In the rows, zero is written as 128.
Known rows, with every step that occurs
q e h f w d: [173 135  93 118 125 143 143 161 118 195 123 138 110 144 153 133 149  88
  93 157  81 124 148 158  72 125 124 117 147 154 106  90 119  77 144 114
 175 136  92  93 154 146 190 107 165  68  80 153 112  64 162 142  99 114
 124 108]
e q d w: [137 147 101 135 107 133 178 101 130 190 132 151 137 141 139 112 153  89
 105 134  72 102 159 167 123 146 134 115 158 154  43 143 117 111 146 113
 173 138 143 119 169  90 166 135 152 104 127 107 138  88 172 109 136 117
 135 119]
d q e h: [166 150  96 141 125 128 135 139 113 219 102 158 126 138 148 107 152  84
  97 133  76  84 157 164  90 153 148 146 126 153  83 110 108 125 135 114
 171 130 104  74 150 113 142 147 157  71 111 120 148  87 164 112 121 123
 128  97]
w g h: [136 148  91 123 103 129 147 136 147 117 122 155 134 145 138 127 162  86
 119 139  83  62 165 170  96 127 163 162 121 177 100 144 117  75 123 118
 179 107 173  79 133  73 119 114 145  91 105 162 129 152 132 111 137 108
 110  94]
g w d q: [154 150  86 129 119 123 141 114 119 204 143 148 123 141 147 140 171  92
 111 133  76 108 230 161 109 128 108 141 131 153  83 128 116 154 109 109
 176 124 129  95 142 102 189  95 178  91  99 111 134 116 162 136 134 129
 118 126]
g h f w: [168 162  79 101 112 126 200 143 139 157 138 136 101 147 127  75 157  99
  88 138  76  85 171 171  68 111 150 146 147 206 126 152 121 100 107 109
 171 108 135  75 146 124 140  94 151  90  37 173 129  79 138 129 110 106
 110  94]
f h j: [169 104  91 138 111 127 176 135 175 140 109 160 139 142 153  59 152 104
 131 134  84  79 180 152  86 117 127 143 129 131 110  92 130  50  96 124
 170 107 176  94 144  76 166  95 155  92 123 132 152  82 152 120 133 100
 106  83]
w g: [138 128  85 142 101 128 125 134 138 142 122 158 141 142 136 153 166  78
 113 151  78  74 163 169 136 127 151 128 135 172  91 115 125  35 157 117
 184 131 168  93 134  43 150 127 144  85 123 143 146 136 137 115 144 119
 125  96]
w d q: [149 132  92 126 108 122 129 140 121 208 127 161 139 139 159 149 170  83
 108 143  74 102 216 172  93 140 133 165 129 150  85 113 113 117 120 116
 171 112 158  89 133  64 178 114 170  89 107 148 146 118 158 142 133 125
 112 121]
e q d w g h: [120 170 112 118  95 140 165 107 137 145 121 154 134 141 140 142 145  93
 123 133  77  64 140 165  84 155 146 129 124 164  58 169 118 118 135 119
 177 132 184 108 164  82 103 113 142 101 131 144 119 137 141 100 137 105
 121 109]
e h: [145 139  87 137 117 126 158 118 139 177 116 158 129 146 140  90 169  83
  95 129  78  97 160 170  95 128 149 136 181 155  84 110 116  72 143 111
 173 104 143  90 149 105 184 143 150  88 119 129 123 120 174 124 134 122
 124 100]
g w: [159 147  76 136 123 119 172 109 136 156 153 140 116 148 127  85 174  93
  99 122  80  94 192 159 141 111 126 122 164 161  84 136 124  89 119 105
 179 133 111  98 147 131 185 114 162  95 101  93 141 104 175 115 132 122
 126 105]
q d w g h f: [146 192  91 107  80 140 137 122 133 158 100 149 112 143 121 147 148  88
 111 143  74  65 163 181  53 135 143  98 144 173  91 148 131  96 154 118
 184 127 156 104 175  76 111  93 142  95  94 187 127 108 137 108 126 120
 117 103]
w g h f: [154 159  85 108  85 128 126 146 152 128 116 139 113 151 126 129 158  89
  98 150  75  64 165 178  66 122 166 143 137 186 134 143 129  98 138 118
 179 119 181  78 143  77 136 102 148  86  71 198 136 106 117 116 131 110
 111  94]
f w: [151 128  78 139 131 127 201 126 123 167 142 155 130 140 143 101 164  90
 105 143  78  96 170 161 141 118 139 130 139 184  79 120 116  44 127 107
 176 120 119  92 136  97 154 129 148  88  89 123 140 109 161 121 128 119
 122  96]
e q: [144 123  96 134 109 116 171 128 142 156 150 142 136 147 140  89 159  91
  89 142  74  95 165 167 135 130 156 160 155 174  91 144 116 107 118 111
 170 131 172  91 132  88 183 140 157  95 102 119 147  91 152 115 140 109
 131 110]
f w d: [145 122  86 128 129 133 179 130 124 169 146 154 134 143 157 139 173  89
 116 149  84 122 186 160 125 114 129 141 140 164  79 108 114  43 127 112
 177 111 124 101 132  99 181 104 160  88 103 131 122 122 170 144 125 116
 117 115]
f w g h j: [147 115  77 122 111 143 179 132 167 105 135 171 133 140 144 122 154 101
 164 142  88  60 173 154  79 134 124 152  78 180 122 122 124  74 110 122
 181 113 191  76 130  59  80  83 141  86 107 167 130 129 119 105 126  92
 100  74]
h g w d q e: [161 154  82 127 124 145 120 142 109 184 141 149 133 126 170 162 157  78
 124 144  88  69 185 152 138 147 100 147  69 180 108 128 104 159  95 113
 181 153  95  87 115 147 136 116 169  68  93 117 168 118 134 117 122 127
 110 120]
e q d w g: [121 147 106 141  95 144 144 107 125 166 119 159 145 142 136 170 150  88
 118 149  73  82 142 163 131 159 139 102 132 164  48 135 125  83 168 118
 180 145 178 123 168  51 137 127 142  95 149 124 131 118 149 100 142 118
 136 110]
e h j: [159 120  83 139 111 130 145 117 168 161 122 176 135 143 138  73 166  90
 134 127  82  97 177 163  69 127 127 139 155 119 107  86 128  94 133 120
 172 108 173  86 152  87 167 120 156  89 152 135 131  96 161 115 132 106
 116  87]
g h f w d q: [164 162  86  93 110 128 168 152 126 200 127 142 107 143 148 125 149 100
 100 148  73  96 208 172  29 129 137 171 110 193 133 146 112 154  93 113
 167 101 154  74 142  95 136  83 168  85  40 188 125  88 131 146 110 115
 101 117]
h g: [138 135  69 135 111 139 149 133 138 135 135 164 145 132 150 118 170  72
 107 142  85  62 162 172 147 124 140 150 128 195 122 127 114  87 117 113
 177 118 158  86 111  97 140 152 142  82  92 147 170 140 126 113 141 123
 111 101]
e q d: [164 127  99 138 116 125 176 127 123 151 131 141 129 149 148  96 164  91
  98 134  80  88 157 165 151 150 143 133 138 163  64 135 121  94 135 114
 173 150 137  98 136 110 168 145 154  89 119 117 150  77 152 118 120 111
 127 111]
w d: [148 117  95 126 110 124 140 132 138 166 139 154 138 144 156 136 178  81
 110 147  80 117 200 170 108 114 136 155 165 140  87 105 119  73 129 115
 174 118 144  98 135  95 208 116 168  96 119 141 129 121 171 146 135 114
 116 117]

Rows
[136 161  78 128 118 148 123 109 125 193 128 166 134 132 161 154 162  81
 126 128  83  84 191 160  93 146 102 136 107 174 120 120 105 167 108 113
 174 109 147  92 134 120 149 124 162  70 110 119 126 153 138 125 137 136
 105 125] => e h g w d q
[158 174  78 141 133 146 126 123 111 187 123 154 121 128 151 118 150  82
 112 126  87  50 153 151 120 158 121 130  85 189 112 131 105 165 107 109
 177 137 100  79 133 159 110 151 152  59  95  99 158 118 136  96 119 134
 119 102] => d q e h g w
[141 127  86 133 113 145 171 131 153 130 107 153 145 133 161  98 153  85
 105 143  87  47 152 159 128 121 140 146 112 197 118 121 111  34  93 120
 171  97 167  95 121 102 134 137 141  79  86 139 164 133 133 118 140 123
 108  96] => f h g
[173 145  96 140 123 120 138 151 110 208 122 150 130 135 152 110 155  83
  96 143  76  74 173 166 124 143 146 154 108 167  84 125 110 118 121 113
 174 150 103  76 136 105 142 137 159  75 101 125 178  78 157 109 117 122
 127 101] => d q e
[160 147  83 120 114 138 141 139 114 235 109 155 117 143 146 146 150  95
  98 148  67 120 188 170  39 140 129 121 134 177 122 107 115 126 142 113
 169 103 147  92 162  81 169  93 163  72  71 162 114  85 147 148 116 127
 117 116] => e h f w d q
[149 126  85 120  95 134 137 138 175 102 124 169 136 143 138 112 160  92
 155 135  87  60 179 163  71 132 135 170 101 154 124 122 129  96 114 125
 179 114 208  76 127  58 107  91 147  92 132 175 139 126 120 105 134  89
  98  79] => w g h j
[150 146  88 130 128 153 128 126 131 150 141 148 127 134 167 140 159  76
 125 136  96  85 152 150 118 131 106 134 125 152 103 104 108 119 110 114
 182 136  94  98 125 190 161 126 162  67 125 107 122 129 153 118 120 125
 118 115] => q e h g w d
[147 143  75 132 124 142 185 117 149 128 120 142 130 134 152  84 152  95
 108 133  90  47 161 150 148 118 121 117 118 198 115 131 115  68  83 113
 175 111 147 101 131 142 142 124 147  81  82 101 153 134 142 107 138 125
 114 104] => f h g w
[130 147  77 127 120 150 130 107 140 147 139 158 132 136 156 136 170  78
 124 129  91  92 172 156 108 126 107 129 141 163 117 115 111 115 117 113
 179 105 137 104 133 153 171 124 160  78 118 111 112 164 149 131 140 128
 110 123] => e h g w d
[135 121  77 143 119 138 165 130 131 142 130 158 134 141 137 165 159  86
 123 155  82  78 159 157 147 130 140 110 111 199  82 113 119  18 150 114
 182 127 150  93 133  50 124 121 140  79 104 132 135 148 135 111 133 119
 126  91] => f w g
[176 152  98 120 108 130  96 162 114 240 103 142 118 142 154 138 147  85
  88 151  72 114 177 170  40 147 134 138 137 146 118 101 115 143 136 117
 170 128 110  85 160 110 183 115 172  67  91 168 130  57 148 138 107 124
 120 118] => w d q e h f
[122 154  86 115  85 141 140 110 179 139 126 183 144 134 130 127 148  93
 161 134  77  65 180 165  44 126 131 148 121 142 109 129 130 115 134 124
 179 105 221  97 165  36 107  83 146 108 133 160 128 142 141  95 151  94
 107  86] => d w g h j
[155 136  73 132 101 135 142 152 130 155 123 144 116 147 120 158 152  89
 101 165  72  87 153 166 123 124 139  93 125 207 119 112 131  35 165 114
 182 134 160  94 142  46 138 104 143  74  74 168 142  99 121 118 121 122
 124  92] => h f w g
[122 178 100 120  97 144 161 103 129 146 109 162 133 139 141 147 158  85
 136 129  82  60 152 169  82 139 141 115 131 157  50 145 120  86 144 119
 183 119 151 104 169  80 103 109 141 100 131 148 121 152 153 106 135 116
 114 106] => q d w g h
[145 144  94 130 120 154 101 148 119 202 112 166 147 125 181 166 152  70
 117 145  86  73 156 163  88 162 124 170  84 169 113 103  98 141 112 121
 173 121 126  81 120 123 124 147 157  57 110 145 148 135 131 128 123 126
 111 116] => w d q e h g
[163 129  79 115 111 131 157 149 133 178 139 141 117 147 144 139 161  92
  94 161  75 125 187 168  94 108 129 122 158 179 115 109 123  59 138 112
 174 124 127 101 143  94 202  88 162  84  63 166 125  77 149 151 115 117
 117 115] => h f w d
[163 155 100 132 133 132 131 127 110 216 128 146 116 142 156 129 157  90
 112 126  83 107 185 152  83 146 114 136 120 133  77 106 108 149 117 112
 176 141  85  90 154 156 181 110 176  74 119  96 119 102 172 126 115 124
 124 119] => g w d q e h
[106 172  95 116  94 139 155 106 152 154 125 168 137 139 128 146 153  87
 123 138  72  66 164 172  65 121 160 146 145 171  83 151 118  93 132 116
 180  97 185 106 167  57 121 105 142 107 112 154 119 170 154 100 155 112
 118 101] => d w g h
[124 183  88 104  75 134 127 121 156 164 117 153 117 142 114 146 146  91
  96 145  65  73 165 179  37 118 156 129 160 184 114 153 130 102 147 116
 177 106 194 100 179  56 134  92 148 101  81 189 124 128 135 106 143 114
 120 103] => d w g h f
[145 148  89 124 119 146 148 122 137 171 117 148 138 130 174 133 151  94
 121 135  86  60 194 147 100 136 102 145  84 192 113 130 106 124  71 119
 171 109 155 100 130 114 145 104 162  74  78 115 148 143 134 130 137 134
 100 121] => f h g w d q
[151 133  85 127 119 121 158 115 136 164 157 145 122 147 147 127 180  89
 113 132  84 121 210 159 127 109 116 131 164 141  80 118 121 101 113 109
 179 133 123 106 138 133 216  96 173  97 113 107 123 118 174 136 130 122
 118 121] => g w d
[141 137  88 124 121 147 164 121 151 125 128 143 138 135 171 125 155  91
 123 137  93  74 178 147 127 115 107 133 119 175 108 116 109  63  76 118
 173 116 150 111 125 142 169 102 158  82  90 104 134 137 145 132 141 123
 106 120] => f h g w d
[142 158  93 135 109 137 167  98 120 192 117 161 131 138 140 115 165  83
 110 129  74  93 168 172 120 131 131  94 178 138  43 123 123  72 156 112
 180 126 112 119 171  96 162 127 149 105 137 122 141 112 181 117 134 130
 129 111] => q d w
